Each row was made from one path, in order. Every step used is in the known rows, and no mark comes twice. Write each row's path.
Known rows:
A X M: [-4.210 -1.552 -1.274 -1.713  0.864  0.720  2.007  0.152 -1.878 -2.015
 -3.281  0.525  0.856 -0.076 -0.254 -1.789 -1.202  0.657  1.014  3.061]
A X: [-2.340  0.571  0.164 -1.240  0.117  0.772  3.469  1.677 -1.593 -0.715
 -1.554 -0.072  0.383  1.306  0.551 -0.701  0.929  3.590  0.182  2.818]
A X M K C Q: [-3.336 -3.601 -3.216 -0.024  5.406 -1.407 -2.686  0.304 -2.681  0.210
  1.236  3.155  1.657 -2.996 -2.778 -4.057  2.341  3.214 -0.705 -1.821]
L K A: [-4.257  1.393  2.853 -3.371 -0.531  2.401 -0.399  2.891  2.372 -0.395
 -1.688  0.987 -4.665  1.073  0.121  4.748 -4.461 -1.293  1.793  0.196]
K C Q A X M: [-0.496 -2.746  0.003  1.084  2.289 -2.418 -0.663 -2.885 -3.130  0.437
  0.279  2.955  2.047 -1.871 -0.649 -2.870  1.217 -0.578  0.360 -0.635]
M K A X: [-4.073  0.781 -1.683 -3.154  0.874 -0.130 -0.575  2.399  0.943  0.096
 -2.626 -0.198  0.301  0.102  2.955 -0.989  3.366  3.606 -2.359  3.811]
A X C Q M K: [ 2.864  4.931 -1.278 -0.112  0.200 -1.097  0.635 -2.340 -0.870  0.718
  0.589 -2.557 -0.109 -3.076  4.559  0.082  1.692  1.222 -2.209  0.288]
Q A X C: [ 1.424  3.030  1.035 -2.298 -4.920 -3.336  4.374 -1.318 -0.601  0.414
 -0.977 -2.068  0.692  1.743  3.945  1.583  0.390 -1.628 -3.473  4.992]
C Q A X M K: [ 1.142 -1.747 -2.037  1.801  1.155 -2.337 -1.067 -5.491 -3.397  0.172
 -1.856 -1.424  4.339 -0.954  1.858 -2.747  2.320  1.739  0.219  1.340]
M K A: [-1.235 -0.414 -0.840 -2.091 -0.033  0.651 -1.589  2.205  2.662 -0.313
 -1.639 -0.522  0.577  1.381  0.683  1.284  0.478  0.607 -0.782  1.632]
M K: [ 0.624 -0.749 -1.179  0.414 -0.887  0.143  0.608  0.620  0.269 -0.402
 -0.414 -2.368  2.174  1.967 -2.047 -0.035  0.038  2.319  0.069  1.669]
X M: [-0.697 -2.828 -0.820 -0.368 -0.364  0.692  1.192  0.160  0.220 -2.277
 -2.528 -0.066  1.448  1.367 -2.716  0.093 -4.308 -2.552  2.089  0.942]
Q L K C: [-4.690 -1.730  0.809  1.457 -3.558  0.844 -0.333  4.040  1.455  0.584
  3.777  1.821 -5.064  2.760 -5.532  3.797 -1.691 -1.751  0.809 -1.257]
X M K C Q A: [ 2.082 -3.703 -1.508  3.028  0.856 -3.129 -3.319 -3.871 -1.180  0.895
  1.907  1.349  3.685 -1.189 -3.310 -2.508  0.489 -1.617  0.502 -1.887]
C Q M K A X: [ 0.356  2.953 -0.420 -0.417  2.652  1.610 -2.388 -1.079 -0.015  0.255
 -2.045  0.241 -0.419 -3.372  6.192 -1.408  2.979  3.437 -0.360  0.189]
C Q M K: [ 4.521  1.769  0.414  3.536  1.020  1.241 -1.010 -2.948 -0.538  0.355
 -0.074 -2.355  2.012 -1.170  1.174 -1.117 -0.430  2.196  1.874 -1.691]
L X C Q M: [ 6.128  3.948  3.605  1.197  0.376  2.938  2.455 -1.153  0.361  0.197
  1.734 -1.632 -3.861 -1.631  0.654 -0.890 -3.795 -2.180  0.381 -3.180]
K A: [-1.253 -0.020  1.362 -2.743 -0.464  1.632  0.056  2.984  2.351 -0.957
 -2.575  0.368 -0.275  1.901  1.079  2.555 -2.289 -1.514  1.075  1.192]
Q M K: [ 2.101  2.579 -0.900  2.054 -1.421  0.477  0.776 -1.404 -0.255  0.394
 -0.209 -2.635  0.933  0.722  0.471 -0.922 -0.624  1.793  0.238  2.810]

Which path is each row?
[ 0.999 -3.947 -1.765  4.161 -0.789  0.189 -2.959  2.110  0.712  1.302
  5.200  1.709  1.074  1.432 -5.145  0.675  3.206 -0.300 -0.060 -4.525]	M K C Q L
[ 0.816  0.301  3.641  1.463  0.182 -1.066 -1.220 -1.909 -1.002  1.603
  3.388  1.878 -1.783 -0.304 -2.609  1.888 -1.803 -0.296  2.354 -2.865]	L K C Q A
[ 0.416  1.424  1.524 -0.018 -2.863 -1.239  3.553 -2.061 -1.677  0.717
 -1.937 -1.205  2.325  2.378  2.896 -0.829  2.038  2.238 -0.363  5.081]	Q A X
[ 0.814 -4.881 -2.021  4.414  0.357  3.333 -1.534 -0.590  0.314 -0.139
  1.361 -0.775 -0.919  0.946 -5.002 -2.640  0.313 -0.957  1.395 -4.197]	C Q L X M K
[ 2.488  2.023  0.335  0.742  1.860  2.024 -3.349 -1.375  1.815  0.207
 -1.437 -0.691  0.426 -1.522  3.484  0.612 -0.042  0.329  1.311 -2.129]	C Q M K A
[ 1.382 -0.458 -0.358  1.822  1.813 -3.353 -1.375 -2.300 -2.713  2.588
  2.866  0.987  3.107 -0.776  0.152 -3.142  5.733  4.626 -1.763  0.243]	M K C Q A X
[ 6.988  1.673  2.249  0.586 -3.622 -1.686  1.539 -2.751  0.575  0.122
  0.669 -1.917  2.042  1.489  1.398  4.091 -1.983 -4.466  0.023 -1.604]	X C Q A
[-3.174  2.391 -2.290 -6.053 -0.941 -2.160  0.203  3.468  2.431  0.083
 -1.498 -0.811 -1.571 -0.680  4.217  0.886  2.023 -0.339 -4.886  3.487]	M K A X C
[ 5.674  0.014  3.171  2.880 -1.708  0.117  1.413 -3.644 -0.461 -0.026
 -0.519 -1.197  3.727  2.125  0.769  2.093 -0.804 -0.213  2.577 -1.454]	C Q A
[ 1.231 -2.126  1.707  1.556  2.809  0.265 -0.726  1.603 -0.474  0.026
  3.173  3.310  1.323  0.074 -3.921  0.006 -0.578 -0.338  1.885 -4.589]	K C Q
[ 0.681 -3.037  0.377  3.881 -1.255  1.329 -1.072  3.182  0.754 -0.063
  4.012  2.857 -0.238  1.497 -4.904  1.667  0.655 -2.233  1.625 -5.339]	K C Q L
[ 4.993  1.767  2.448  3.223  0.576  2.524  0.874 -2.161 -0.789 -0.866
 -0.870 -0.774  0.868 -0.678  1.608  0.572 -2.531  0.315  3.910 -2.441]	C Q M
[-0.963  1.810 -1.435 -4.732  1.666 -1.273 -1.564  1.465  1.667 -0.652
 -0.954 -0.149 -0.553 -1.973  4.546  1.698  2.368 -0.121 -2.972 -0.509]	M K A X C Q
[ 4.390  1.093  1.127 -1.309 -0.962  0.401  0.976  0.586  0.832 -1.497
  0.779 -0.999  0.510  0.738 -0.348  4.231 -3.049 -3.278  0.405 -3.208]	X C Q
[-0.973  2.268  0.139 -3.901 -1.907 -1.332  4.481  2.383  0.273 -1.377
 -0.850 -0.684 -1.292  0.609  1.859  1.585 -0.647 -0.464 -2.368  3.108]	A X C
[-6.947  2.566 -0.050 -5.196 -4.812  1.128  1.015  4.578  3.995  0.294
 -0.697 -0.004 -7.874  0.648  2.919  6.857 -1.084 -4.148 -2.756  1.599]	Q L K A X C
[-4.482  0.181  2.333 -0.968  0.443 -0.006  0.019  3.028 -0.066  0.566
  2.414  2.143 -3.803  0.434 -5.273  1.564 -3.019  0.568  0.814 -0.701]	L K C
[-4.466 -2.205 -3.709 -1.365  1.152 -1.122  0.172 -0.332 -2.118 -0.749
 -2.352 -0.658  1.821 -0.371 -0.794 -3.027  0.766  2.969 -0.895  4.004]	A X M K
[ 1.005  4.974  1.857 -3.108  0.471  0.688  0.355  0.297  1.582 -0.562
 -2.094  0.398 -3.070 -3.420  7.659  2.062 -0.975 -2.719 -1.196 -0.494]	K A X C Q M
[ 2.820  1.305  2.057  3.222  2.288  0.756 -0.509  0.031 -0.529  0.695
  2.240  2.217 -0.439 -1.645 -1.543 -1.199 -1.669 -0.304  2.314 -3.372]	K C Q M
[-3.358 -4.100 -2.230  0.621 -1.142  3.171 -1.725  2.394  3.275  0.280
 -0.873 -0.278 -3.995  1.556 -3.451 -1.929  0.373 -3.221 -1.161 -0.184]	Q L X M K A
[-3.332 -2.146 -2.853  0.534  0.154 -4.975 -1.094 -2.099 -2.741  1.941
  0.654  1.076  2.457 -0.501 -1.100 -5.133  3.494  0.953 -3.327  4.480]	Q A X M K C
[-1.101 -2.603 -1.214  0.877  1.789  1.615  0.244 -0.244 -0.448 -0.497
 -0.608 -0.945 -0.678  0.302 -4.837 -4.853 -1.975  1.257  0.116  0.701]	L X M K
